Each row comes from the steps of one walk. Every step used is in the known rows, and no mark comes twice. Write the walk behind each row, first mark first.
Known rows:
u -> v: [-0.02 -0.20 -0.03  0.30  0.03  0.04 -0.10  0.08  0.26  0.10  0.16  0.13
  0.06 -0.28 -0.07 -0.05  0.05  0.05 -0.12 -0.06  0.13 -0.38  0.12  0.16
 -0.04  0.10  0.25 -0.17]
u -> j -> e -> p -> l: [ 0.12 -0.30 -0.13  0.07  0.24 -0.02  0.14 -0.17  0.19 -0.01 -0.53  0.20
  0.23 -0.25 -0.32 -0.04  0.05 -0.07  0.08  0.02 -0.33  0.02 -0.04 -0.15
 -0.03 -0.17 -0.04  0.29]
f -> p -> e: [-0.14 -0.36 -0.08 -0.28  0.03 -0.25  0.07  0.17  0.23  0.09 -0.18  0.04
  0.01 -0.02 -0.18  0.09  0.05 -0.01  0.08  0.17  0.06 -0.17  0.08 -0.07
 -0.02 -0.41  0.23  0.01]
l -> p -> e: [-0.01 -0.50 -0.15 -0.02  0.22 -0.02  0.20  0.19  0.02  0.16 -0.04  0.17
 -0.09 -0.02 -0.19  0.19  0.11  0.08  0.24  0.01 -0.02 -0.12 -0.02 -0.09
 -0.04 -0.39  0.09  0.02]
u -> j -> v: [-0.19 -0.51  0.01  0.35  0.26 -0.08  0.01 -0.12  0.30 -0.01 -0.02  0.18
  0.05 -0.15 -0.15  0.07  0.13  0.18  0.11 -0.06 -0.07 -0.21 -0.05 -0.14
  0.02  0.23  0.24 -0.01]
v -> e: [-0.13  0.01 -0.04  0.11 -0.13 -0.13  0.03  0.15  0.09 -0.25 -0.19  0.22
 -0.06 -0.28  0.10 -0.06 -0.16  0.03  0.07 -0.04  0.04 -0.13  0.23 -0.19
  0.01  0.15  0.18  0.17]
j -> v -> e -> z: [ 0.21 -0.11 -0.08  0.29 -0.06 -0.16  0.09 -0.12  0.04 -0.06 -0.28 -0.05
 -0.13 -0.14  0.10 -0.07 -0.17  0.32  0.19  0.03  0.01 -0.12  0.23 -0.09
 -0.20 -0.12  0.20  0.00]
n -> e -> v -> u -> p: [ 0.17 -0.03 -0.22  0.13 -0.05 -0.36 -0.17  0.05  0.29  0.00 -0.34  0.18
 -0.11 -0.38 -0.10 -0.09 -0.16  0.15  0.28  0.05  0.00 -0.28  0.09  0.05
 -0.19  0.02  0.14 -0.09]
e -> p -> u: [ 0.18 -0.18 -0.20  0.00  0.10 -0.26 -0.26  0.12  0.09 -0.01 -0.28  0.12
 -0.09 -0.34 -0.01 -0.17 -0.06  0.13  0.31  0.02 -0.09 -0.08 -0.16  0.20
 -0.16 -0.20  0.04 -0.10]
n -> z: [-0.01 -0.15 -0.08  0.63  0.02 -0.27 -0.13  0.20  0.09  0.17 -0.01  0.12
 -0.20  0.22  0.10 -0.01  0.03 -0.02 -0.10  0.01  0.03 -0.16  0.05  0.02
 -0.08  0.06 -0.12 -0.21]
u -> j -> e -> v -> l: [ 0.25 -0.05  0.23  0.35  0.05  0.13  0.05 -0.28  0.18 -0.12 -0.34  0.14
 -0.05 -0.55  0.29  0.00 -0.31  0.04 -0.10 -0.15 -0.16  0.01  0.37  0.03
  0.00 -0.04 -0.11  0.39]
u -> j -> v -> l -> p: [-0.02 -0.29 -0.13  0.46  0.31  0.26  0.33  0.14  0.15 -0.17 -0.10  0.42
 -0.23 -0.35 -0.04  0.16  0.09  0.17  0.29  0.05 -0.02 -0.20  0.04 -0.03
  0.14 -0.16 -0.23  0.19]
u -> j: [-0.09 -0.19  0.06  0.22  0.24  0.01 -0.08  0.11  0.31 -0.01  0.03  0.15
  0.05 -0.18 -0.26 -0.04  0.05  0.00  0.02  0.02 -0.24 -0.29 -0.04  0.07
  0.06  0.23  0.05 -0.15]
n -> e -> p -> u: [ 0.15 -0.17 -0.21  0.02 -0.05 -0.36 -0.15  0.19  0.06  0.16 -0.30  0.17
 -0.19 -0.13  0.00 -0.10  0.00  0.11  0.33  0.04 -0.11  0.11 -0.08  0.05
 -0.24 -0.22  0.11 -0.10]
f -> p: [-0.25 -0.05 -0.16  0.03  0.03 -0.10  0.04  0.21  0.34 -0.16 -0.20  0.11
 -0.18 -0.08 -0.13 -0.03 -0.03 -0.03 -0.01  0.20  0.08 -0.25 -0.04  0.17
  0.02 -0.31  0.02 -0.10]
l -> p: [-0.10 -0.21 -0.27  0.32  0.25  0.18  0.22  0.22  0.07 -0.08 -0.04  0.28
 -0.31 -0.08 -0.13  0.11  0.05  0.10  0.19  0.03 -0.02 -0.17 -0.18  0.13
  0.00 -0.29 -0.15 -0.07]
e -> f -> p -> l: [ 0.06 -0.19 -0.21 -0.11  0.19 -0.02  0.21  0.07  0.50  0.10 -0.66  0.17
  0.08 -0.19 -0.30 -0.13  0.05 -0.13 -0.02  0.20  0.07 -0.07 -0.10  0.10
 -0.02 -0.48  0.07  0.15]
p -> u -> j: [-0.04 -0.37 -0.07  0.00  0.21 -0.15 -0.22  0.17  0.30  0.10 -0.01  0.20
  0.10 -0.30 -0.15 -0.15  0.08  0.09  0.13  0.06 -0.16 -0.33 -0.06  0.11
  0.04  0.24  0.10 -0.23]
n -> e -> l -> p -> f: [-0.02 -0.37 -0.30  0.17  0.00 -0.04  0.24  0.19  0.11  0.33 -0.31  0.42
 -0.33  0.05 -0.19 -0.13  0.11 -0.03  0.21  0.12  0.03  0.01 -0.02  0.09
 -0.23 -0.55 -0.25 -0.04]
l -> p -> e -> v -> u -> j: [ 0.09 -0.27 -0.07 -0.05  0.15 -0.21 -0.12 -0.02  0.19 -0.01 -0.16  0.24
 -0.01 -0.48 -0.17  0.08 -0.05  0.31  0.46  0.10 -0.17 -0.40  0.10  0.13
  0.02  0.05  0.10 -0.06]
j -> v -> l: [ 0.08 -0.23  0.12  0.46  0.19  0.12  0.11 -0.05  0.14 -0.19 -0.18  0.28
 -0.09 -0.35  0.28  0.04 -0.13  0.02  0.02 -0.05  0.16  0.01  0.27 -0.13
  0.00 -0.03 -0.01  0.31]
v -> l -> p -> u -> j: [ 0.06 -0.29 -0.13  0.09  0.29  0.05  0.00  0.30  0.22 -0.01 -0.06  0.36
 -0.05 -0.47 -0.12 -0.06  0.12  0.13  0.30  0.12 -0.15 -0.36 -0.02  0.12
  0.14  0.05 -0.15 -0.07]
l -> p -> e -> j -> u: [ 0.28 -0.67 -0.05  0.10  0.25 -0.07  0.02 -0.20 -0.07 -0.09 -0.15 -0.01
  0.05 -0.35 -0.04  0.20  0.10  0.12  0.18 -0.16 -0.18 -0.14 -0.15 -0.19
 -0.16 -0.15  0.25 -0.01]
l -> p -> u: [-0.02 -0.40 -0.36  0.04  0.21 -0.03 -0.02  0.26  0.05  0.08 -0.08  0.31
 -0.20 -0.24  0.03 -0.03  0.06  0.18  0.28  0.07  0.09 -0.19 -0.16  0.17
 -0.05 -0.25 -0.04 -0.16]
f -> p -> e -> j: [ 0.13 -0.35  0.17 -0.16  0.09 -0.21  0.11  0.09  0.09 -0.03 -0.22 -0.19
  0.03 -0.20 -0.34  0.14  0.01  0.09  0.12  0.11 -0.23 -0.20  0.05  0.10
 -0.11 -0.40  0.17 -0.08]
v -> e -> j -> u: [ 0.21 -0.34  0.02  0.17  0.03 -0.14 -0.11 -0.21 -0.03 -0.35 -0.28  0.02
  0.07 -0.51  0.13  0.04 -0.07  0.08  0.07 -0.20 -0.13 -0.14 -0.01 -0.24
 -0.13  0.20  0.32  0.08]
v -> u -> p: [ 0.06 -0.06 -0.32  0.14  0.13 -0.24 -0.21  0.15  0.28 -0.17 -0.19  0.20
  0.05 -0.41 -0.16 -0.17 -0.16  0.06  0.25  0.11  0.04 -0.50 -0.06  0.02
 -0.05  0.09  0.10 -0.14]
v -> u -> j -> e -> l: [ 0.19 -0.20 -0.05  0.17 -0.04 -0.03 -0.07 -0.28  0.24  0.12 -0.32  0.06
  0.22 -0.37  0.18 -0.14 -0.44  0.16  0.06 -0.13 -0.16  0.00 -0.01  0.07
  0.06 -0.04  0.00  0.03]

Write each row's walk:
[ 0.30 -0.63  0.08  0.06  0.20 -0.16 -0.12 -0.27 -0.03 -0.08 -0.16 -0.08
  0.16 -0.34  0.04  0.12  0.04  0.05  0.05 -0.20 -0.16 -0.10 -0.08 -0.21
 -0.21 -0.01  0.37 -0.01]
p -> e -> j -> u
[ 0.13 -0.10 -0.23  0.19 -0.11  0.19  0.26  0.22  0.19  0.05 -0.16  0.27
 -0.12 -0.45 -0.05  0.00 -0.09  0.27  0.24 -0.05  0.09 -0.17  0.03  0.23
  0.09 -0.28 -0.12  0.01]
u -> v -> e -> l -> p
[-0.02 -0.26 -0.34  0.21  0.16 -0.31 -0.16  0.01  0.30 -0.17 -0.22  0.21
  0.07 -0.41 -0.14 -0.09 -0.10  0.17  0.32  0.07  0.11 -0.47 -0.06 -0.11
 -0.07  0.14  0.21 -0.06]
j -> v -> u -> p
[ 0.28 -0.22 -0.11  0.04  0.13 -0.18  0.03 -0.01  0.46  0.35 -0.45 -0.15
  0.19 -0.27 -0.31 -0.20 -0.09  0.05  0.12 -0.15 -0.13 -0.16 -0.24 -0.03
 -0.12 -0.39  0.35  0.06]
u -> p -> e -> f
[ 0.23 -0.23  0.00  0.05  0.10 -0.14  0.03 -0.08  0.31  0.34 -0.38 -0.13
  0.11 -0.17 -0.10 -0.13 -0.15  0.05  0.08 -0.17 -0.06  0.00 -0.15 -0.01
 -0.13 -0.41  0.36  0.10]
p -> e -> f
[ 0.23 -0.43  0.01  0.33  0.08  0.00 -0.17 -0.19  0.15 -0.05  0.07  0.00
  0.18 -0.55 -0.01  0.02  0.11  0.12 -0.08 -0.19  0.00 -0.40  0.01  0.06
 -0.14  0.19  0.39 -0.17]
e -> j -> u -> v
[ 0.37 -0.30 -0.16  0.11  0.20 -0.02  0.18  0.05 -0.03  0.24 -0.13 -0.10
 -0.18  0.06 -0.17  0.05 -0.04  0.24  0.27  0.14 -0.11 -0.15  0.05  0.11
 -0.24 -0.60  0.01 -0.19]
l -> p -> e -> z
[-0.20 -0.31 -0.05  0.32  0.12 -0.04  0.02 -0.25  0.16  0.02 -0.10  0.09
  0.17 -0.13 -0.01 -0.02 -0.14  0.02 -0.11 -0.15 -0.31 -0.14 -0.01 -0.25
  0.06  0.12  0.13  0.13]
u -> j -> e
[ 0.21 -0.26 -0.17  0.09  0.17 -0.03  0.20  0.02  0.27  0.32 -0.39 -0.03
 -0.02 -0.17 -0.19 -0.04 -0.07  0.14  0.25 -0.11 -0.08 -0.05 -0.25  0.03
 -0.07 -0.57  0.22  0.10]
l -> p -> e -> f
[ 0.16 -0.21 -0.17  0.08 -0.01 -0.18 -0.26  0.11  0.22  0.12 -0.02  0.13
  0.07 -0.50 -0.08 -0.16  0.07  0.19  0.18  0.00  0.04 -0.38  0.01  0.26
 -0.11 -0.05  0.24 -0.20]
e -> p -> u -> v
[ 0.10 -0.25 -0.24  0.04  0.03 -0.29 -0.21 -0.11  0.03  0.00 -0.35  0.07
  0.01 -0.32  0.12 -0.15 -0.17  0.15  0.22 -0.07 -0.17 -0.01 -0.15  0.00
 -0.14 -0.25  0.10  0.05]
j -> e -> p -> u
[-0.07  0.09 -0.20  0.08  0.00 -0.11  0.08  0.09  0.51  0.00 -0.49 -0.05
 -0.12 -0.18 -0.15 -0.18 -0.13  0.04  0.04  0.10  0.02 -0.20 -0.24  0.25
 -0.01 -0.51  0.14 -0.02]
e -> f -> p
[ 0.03 -0.56 -0.03  0.06  0.28  0.03  0.29  0.13  0.09  0.08 -0.09  0.29
 -0.01 -0.27 -0.14  0.23  0.16  0.15  0.33  0.04 -0.04 -0.16  0.16 -0.23
  0.10 -0.27  0.02  0.23]
u -> j -> v -> l -> p -> e
[ 0.43 -0.48 -0.08 -0.08  0.03 -0.09 -0.05 -0.07  0.35  0.31 -0.31 -0.04
  0.26 -0.36 -0.05 -0.13 -0.11  0.05  0.04 -0.19  0.01  0.00 -0.10  0.01
 -0.10 -0.24  0.14 -0.04]
j -> u -> p -> e -> l
[ 0.45 -0.26 -0.11  0.06  0.16 -0.18  0.03  0.03  0.16  0.28 -0.21 -0.23
  0.03 -0.03 -0.28 -0.11 -0.06  0.15  0.13  0.11 -0.15 -0.27  0.06  0.05
 -0.28 -0.42  0.13 -0.22]
u -> p -> e -> z
[ 0.24 -0.14  0.03  0.22  0.06  0.11 -0.09  0.19  0.18  0.00 -0.01  0.30
  0.05 -0.62  0.27 -0.14 -0.08  0.01 -0.01  0.02  0.23 -0.29  0.38  0.13
  0.02  0.03  0.03  0.08]
p -> u -> v -> l
[ 0.28 -0.15 -0.04  0.11 -0.27  0.00 -0.05 -0.09  0.29  0.06 -0.25  0.13
  0.19 -0.61  0.24 -0.17 -0.20  0.15 -0.01 -0.22  0.17 -0.09  0.16  0.05
  0.00  0.08  0.22  0.05]
j -> u -> v -> e -> l
[-0.09 -0.29 -0.20 -0.14  0.21 -0.02  0.20  0.18  0.35 -0.03 -0.44  0.30
  0.04 -0.10 -0.27  0.00  0.14 -0.19 -0.06  0.29  0.12 -0.12  0.06  0.04
  0.00 -0.31 -0.02  0.09]
f -> p -> l
[ 0.06 -0.18 -0.14  0.11 -0.04 -0.28 -0.01 -0.11  0.41  0.08 -0.52  0.09
  0.11 -0.52 -0.01 -0.26 -0.12  0.29  0.29 -0.16 -0.06 -0.17 -0.10 -0.16
  0.00  0.03  0.44  0.21]
p -> u -> j -> v -> e -> f
[-0.15 -0.44 -0.14  0.13  0.11 -0.16 -0.11 -0.21  0.15  0.11 -0.14  0.12
  0.20 -0.23  0.07 -0.10 -0.11  0.07 -0.02 -0.10 -0.25 -0.17 -0.04 -0.22
  0.03  0.13  0.17  0.06]
p -> u -> j -> e
[-0.13 -0.49 -0.17  0.08  0.16 -0.28 -0.05 -0.08  0.48  0.14 -0.30  0.12
  0.08 -0.33 -0.15 -0.10  0.11  0.29  0.26  0.02 -0.01 -0.29 -0.20 -0.01
  0.03 -0.02  0.32 -0.03]
e -> f -> p -> u -> j -> v
[ 0.16 -0.30 -0.31 -0.05  0.29 -0.12  0.00  0.14  0.31 -0.04 -0.45  0.35
  0.21 -0.37 -0.30 -0.13  0.03 -0.12  0.16  0.21  0.09 -0.32  0.04 -0.09
 -0.06  0.01  0.04  0.07]
v -> u -> p -> l
[-0.06 -0.37 -0.19  0.21  0.15  0.00  0.08 -0.11  0.09  0.00 -0.19  0.27
  0.10 -0.39  0.13 -0.04 -0.12  0.10  0.10 -0.05 -0.23 -0.18  0.04 -0.21
  0.12 -0.04 -0.06  0.22]
v -> l -> p -> u -> j -> e
[ 0.06 -0.51 -0.27  0.17  0.08 -0.34 -0.06 -0.01  0.17  0.12 -0.35  0.24
 -0.03 -0.18 -0.35 -0.21  0.23 -0.15  0.09  0.04 -0.13 -0.30 -0.06 -0.25
 -0.36 -0.12  0.11 -0.06]
n -> e -> j -> u -> p -> f
[ 0.17  0.01 -0.16  0.09 -0.19 -0.19 -0.08  0.02  0.38  0.15 -0.40  0.05
  0.14 -0.60  0.05 -0.33 -0.17  0.21  0.15 -0.14  0.07 -0.29  0.02  0.03
 -0.04 -0.07  0.44  0.12]
p -> u -> v -> e -> f
